What can hang from each mark
Q_297: Q_521
Q_211: Q_28 Q_521
Q_310: Q_28 Q_521
Q_521: Q_211 Q_297 Q_310
Q_287: Q_689
Q_28: Q_211 Q_310
Q_689: Q_287 Q_521

Known rows, with every way that one mark hangs from another
Q_521(Q_211 Q_310(Q_28)): 4.284; -0.775; 0.860; -2.165; 0.153; 1.059; -1.060; 1.515; -0.274; 0.398; -2.074; -4.410; 1.663; 0.558; 3.521; -1.345; -0.743; -0.072; -1.482; -0.354; -2.024
Q_689(Q_287 Q_521(Q_211(Q_28) Q_297 Q_310)): 0.589; -0.229; 3.984; -4.123; -0.138; -0.432; 2.072; 0.076; -0.043; 2.300; 1.021; -1.938; 2.825; 0.359; 2.037; -0.722; 2.048; -0.823; -0.048; 5.840; 2.132
Q_310(Q_28 Q_521(Q_211)): 4.416; -0.569; 1.583; -1.076; -1.014; 1.809; -1.222; 6.013; 2.462; -4.370; -1.003; -3.433; -3.353; -0.136; -0.645; 0.105; -2.913; 1.577; -2.958; -2.455; -3.044
Q_28(Q_211(Q_521(Q_297)) Q_310): -2.153; -1.142; -1.665; 2.808; 1.728; 3.843; -1.694; -0.150; 0.322; -2.190; -0.020; -1.512; -2.625; -6.565; 1.839; 1.471; -1.972; 2.342; -1.791; -0.322; -1.521
Q_211(Q_28(Q_310(Q_521))): -2.284; 0.303; 0.141; 1.334; -0.961; 5.522; -0.747; 0.971; 4.803; -3.823; -3.930; -1.223; 1.094; -5.095; 2.052; -0.312; -1.324; 1.038; 1.122; -1.757; 0.513
Q_287(Q_689): -1.352; 2.852; 1.274; -0.528; -2.794; -1.842; -1.793; -0.312; 6.279; -1.188; 2.774; -1.390; 2.243; 1.834; 1.914; 2.123; -1.630; -0.354; -2.736; -0.486; -1.839
Q_297(Q_521(Q_211)): 1.935; -1.125; 2.199; -2.330; -2.398; 2.263; -2.599; 3.604; 4.631; -2.526; 1.260; -1.944; -0.799; -0.152; 2.890; -0.754; 1.904; 0.011; -7.862; -4.282; -0.751
Q_689(Q_287 Q_521(Q_211 Q_297 Q_310)): 1.593; 0.122; 4.299; -4.862; -0.379; -1.482; 1.891; 0.386; 0.199; 2.452; 2.065; -2.289; 1.725; 1.185; 1.621; 0.180; 2.421; -0.686; -2.681; 5.609; 1.319
Q_310(Q_28(Q_211) Q_521(Q_297)): 3.680; -1.069; 0.731; 2.259; 0.323; 1.293; -1.509; 2.451; -0.450; -4.556; 0.675; -3.538; -4.201; -2.514; -1.264; 0.325; -2.941; 1.716; -5.361; -1.614; -3.209
Q_689(Q_287 Q_521(Q_211(Q_28(Q_310)) Q_297)): -0.205; 1.000; 4.228; -2.126; -0.561; 0.309; 1.653; 0.864; 1.598; 0.385; 1.293; -0.638; 0.879; -0.770; 0.788; 0.349; 0.686; -0.085; 0.200; 6.187; 1.381
Q_310(Q_521(Q_211 Q_297)): 2.008; -2.307; 3.014; -2.195; -2.014; 1.244; -1.490; 4.028; 0.418; -2.004; 2.216; -2.602; -5.275; -0.024; 0.025; -1.078; 0.150; 2.666; -6.329; -1.225; -2.658
Q_287(Q_689(Q_521)): -1.699; 1.592; 0.493; -1.919; -2.790; -3.028; -0.143; 0.136; 6.996; -0.880; 3.483; -0.027; 2.354; 0.993; 1.338; 1.985; -0.998; -0.280; -1.100; 0.603; -0.363
Q_211(Q_28 Q_521(Q_297 Q_310)): -3.957; -2.161; 0.523; -1.116; 0.303; 4.124; 0.126; -0.648; 0.106; -0.127; -0.518; -3.140; 3.652; -2.383; 4.078; -4.434; 0.594; 0.504; 2.020; -0.477; 0.518
Q_287(Q_689(Q_521(Q_211 Q_297))): -0.749; -0.036; 1.186; -2.032; -2.759; -3.695; -0.324; -0.152; 3.777; 0.010; 4.994; -0.119; 0.418; 1.607; 1.005; 0.537; -0.611; 0.733; -1.467; 2.179; -1.438
Q_211(Q_28 Q_521): -4.463; 0.004; 0.619; -0.348; -0.365; 4.731; -0.779; 2.864; 4.275; -1.927; -1.120; -1.726; 2.847; -2.210; 3.791; -2.145; -1.558; -0.052; 3.303; -1.599; 0.656
Q_297(Q_521(Q_211(Q_28(Q_310)))): 0.611; -1.579; 1.290; -1.128; -1.975; 4.026; -2.182; 2.690; 4.459; -3.242; -0.668; -1.386; 0.032; -2.313; 3.042; -1.359; 1.465; 0.337; -4.710; -3.986; 0.164
Q_310(Q_28): 2.689; 3.461; 1.621; 1.971; -0.630; 1.388; -1.311; 1.083; 4.768; -3.462; -1.682; -3.421; 1.904; -0.505; 1.559; 0.559; -2.760; -0.871; -2.805; -1.025; -2.782
Q_28(Q_211 Q_310(Q_521)): -0.009; -1.199; -1.663; 2.062; 0.802; 3.999; -2.018; 2.060; 2.140; -3.693; -1.862; -1.321; -4.059; -6.879; 0.639; 3.382; -2.311; 2.436; -3.466; -2.303; -0.796
Q_28(Q_211(Q_521) Q_310): -2.262; -0.620; -2.172; 2.213; 1.712; 4.344; -1.823; 1.336; 2.067; -2.450; -1.208; -1.281; -1.824; -6.620; 2.238; 2.450; -2.589; 1.769; -0.636; -1.270; -0.835

Rows
-1.904; -1.306; 1.098; -2.631; -0.147; 2.020; -0.128; 0.065; 0.828; 0.245; 1.613; -3.826; 1.476; -0.670; 3.241; -2.603; 1.251; 0.855; -3.197; -0.950; -1.237
Q_211(Q_521(Q_297 Q_310))
1.438; -2.855; 1.056; -3.192; -1.542; 3.280; -1.696; 1.903; 2.699; -1.353; -0.890; -2.698; 1.967; -1.174; 4.271; -2.448; 2.843; -0.392; -4.993; -4.427; 1.023
Q_297(Q_521(Q_211(Q_28) Q_310))
2.323; -2.412; 1.358; -3.902; -1.728; 2.311; -1.809; 2.193; 3.006; -1.117; 0.120; -3.035; 0.922; -0.337; 3.847; -1.505; 3.130; -0.193; -7.524; -4.532; 0.129
Q_297(Q_521(Q_211 Q_310))
4.496; -1.903; 1.999; -1.101; 0.109; 0.048; -0.832; -1.385; -3.849; 0.939; 0.324; -4.876; 0.117; 0.608; 2.633; -3.449; 0.594; 0.976; -3.701; 1.591; -3.438
Q_521(Q_211 Q_297 Q_310(Q_28))
2.276; -0.547; 0.721; -2.006; -1.335; 2.613; -1.119; 0.401; 4.821; -3.033; -1.113; -3.766; 3.050; -1.253; 3.064; -1.077; 2.312; -1.095; -7.782; -5.316; 0.083
Q_297(Q_521(Q_310(Q_28)))
1.154; -2.007; 0.910; -2.517; -0.267; 2.598; -1.258; 1.281; -0.419; 1.455; -2.522; -3.127; 2.661; -0.562; 5.062; -2.443; 0.447; -0.040; 0.944; -0.199; 0.156
Q_521(Q_211(Q_28) Q_310)
1.024; -2.660; 2.724; -1.540; -1.805; 2.201; -1.396; 3.794; 0.062; -2.244; 1.214; -2.274; -4.148; -0.881; 0.433; -1.918; -0.160; 2.499; -3.802; -0.989; -1.837
Q_310(Q_521(Q_211(Q_28) Q_297))
2.499; -1.055; 0.070; -1.207; -0.627; 2.515; -1.637; 0.538; 3.617; -2.814; -0.898; -3.541; 2.331; -2.032; 3.177; -0.505; 1.757; -1.022; -7.642; -5.236; 0.214
Q_297(Q_521(Q_310(Q_28(Q_211))))
-0.426; -0.966; 0.642; -3.121; -2.324; -3.660; 0.237; -1.151; 2.755; 1.007; 4.197; -0.929; 1.669; 1.452; 1.680; -0.034; 0.302; 0.547; -1.305; 1.938; -0.803
Q_287(Q_689(Q_521(Q_211 Q_297 Q_310)))
1.055; 2.311; 4.426; -4.060; -0.958; -0.793; 1.035; 3.863; 4.267; 0.705; 1.462; -0.900; 1.057; 1.350; 1.308; 2.423; 0.253; -1.186; -1.287; 4.618; 1.466
Q_689(Q_287 Q_521(Q_211))
2.977; -0.673; 0.675; 1.439; 0.988; 0.484; -0.838; -3.611; -2.599; -0.147; -0.034; -4.878; 1.543; -1.725; 2.552; -1.826; 0.160; 0.117; -5.088; 0.554; -2.389
Q_521(Q_297 Q_310(Q_28(Q_211)))
-5.082; -0.982; 0.054; 1.346; 0.097; 5.664; -0.071; -0.521; 2.085; -2.504; -1.195; -1.606; 1.427; -4.937; 2.604; -3.019; -0.847; 1.737; 2.875; -0.105; -0.286
Q_211(Q_28(Q_310) Q_521(Q_297))
0.737; -1.179; 3.281; 0.834; -1.222; 1.508; -2.018; 0.329; -1.735; -0.040; 1.486; -2.049; -1.434; -0.301; 2.783; -3.387; -0.080; 1.292; -1.719; 2.123; -2.486
Q_521(Q_211(Q_28) Q_297)
0.190; 1.152; 4.873; -2.519; -0.770; -0.467; 1.327; 1.472; 1.443; 0.874; 2.137; -0.863; 1.019; 0.546; 1.077; 0.101; 0.825; -0.611; -0.366; 6.123; 1.348
Q_689(Q_287 Q_521(Q_211(Q_28) Q_297))
1.810; 1.136; 0.104; 3.071; 1.235; 1.493; -1.766; 1.376; 0.907; -2.992; 0.194; -3.280; -0.324; -2.067; 1.447; 0.435; -3.594; 0.047; -2.024; -0.521; -2.879
Q_310(Q_28(Q_211(Q_521(Q_297))))
-1.150; -0.799; 0.222; 1.550; 1.019; 1.606; -2.496; 1.784; -0.257; -0.866; 2.444; -2.153; -2.044; -2.674; 2.632; 0.573; -1.758; 0.830; -3.451; -0.464; -1.593
Q_28(Q_211(Q_521(Q_297)))
-0.307; -0.168; -0.498; -1.008; -1.352; -3.537; 0.156; -2.286; 2.719; -0.129; 3.522; -1.225; 2.410; 0.071; 1.216; 0.797; -0.847; -0.014; -1.383; 1.512; -0.724
Q_287(Q_689(Q_521(Q_297 Q_310(Q_28(Q_211)))))
1.339; -1.930; 0.516; -4.566; -0.866; -0.419; 0.740; 2.256; 2.647; 1.204; 0.168; -1.343; 1.255; -0.949; 3.218; -0.877; 1.280; 0.162; -1.007; 0.906; 1.051
Q_689(Q_521(Q_211 Q_310))
-1.335; 0.085; 0.410; -2.481; -2.366; -3.411; 0.437; -2.271; 4.106; 0.381; 3.841; -1.005; 2.894; 0.867; 1.574; 0.389; 0.454; 0.059; -2.051; 1.363; -0.414
Q_287(Q_689(Q_521(Q_297 Q_310)))
2.774; 0.446; -0.452; 0.256; 1.063; 1.465; -1.126; -0.722; 0.977; -0.680; -2.507; -4.407; 3.160; -1.785; 3.417; 0.277; -1.157; -0.958; -2.809; -1.402; -1.008
Q_521(Q_310(Q_28(Q_211)))
3.578; -1.993; 1.043; -2.907; -1.297; 2.204; -1.573; 2.080; 2.848; -2.092; -0.658; -3.576; 1.373; -0.438; 3.204; -1.665; 2.036; -0.380; -6.683; -4.520; -0.448
Q_297(Q_521(Q_211 Q_310(Q_28)))
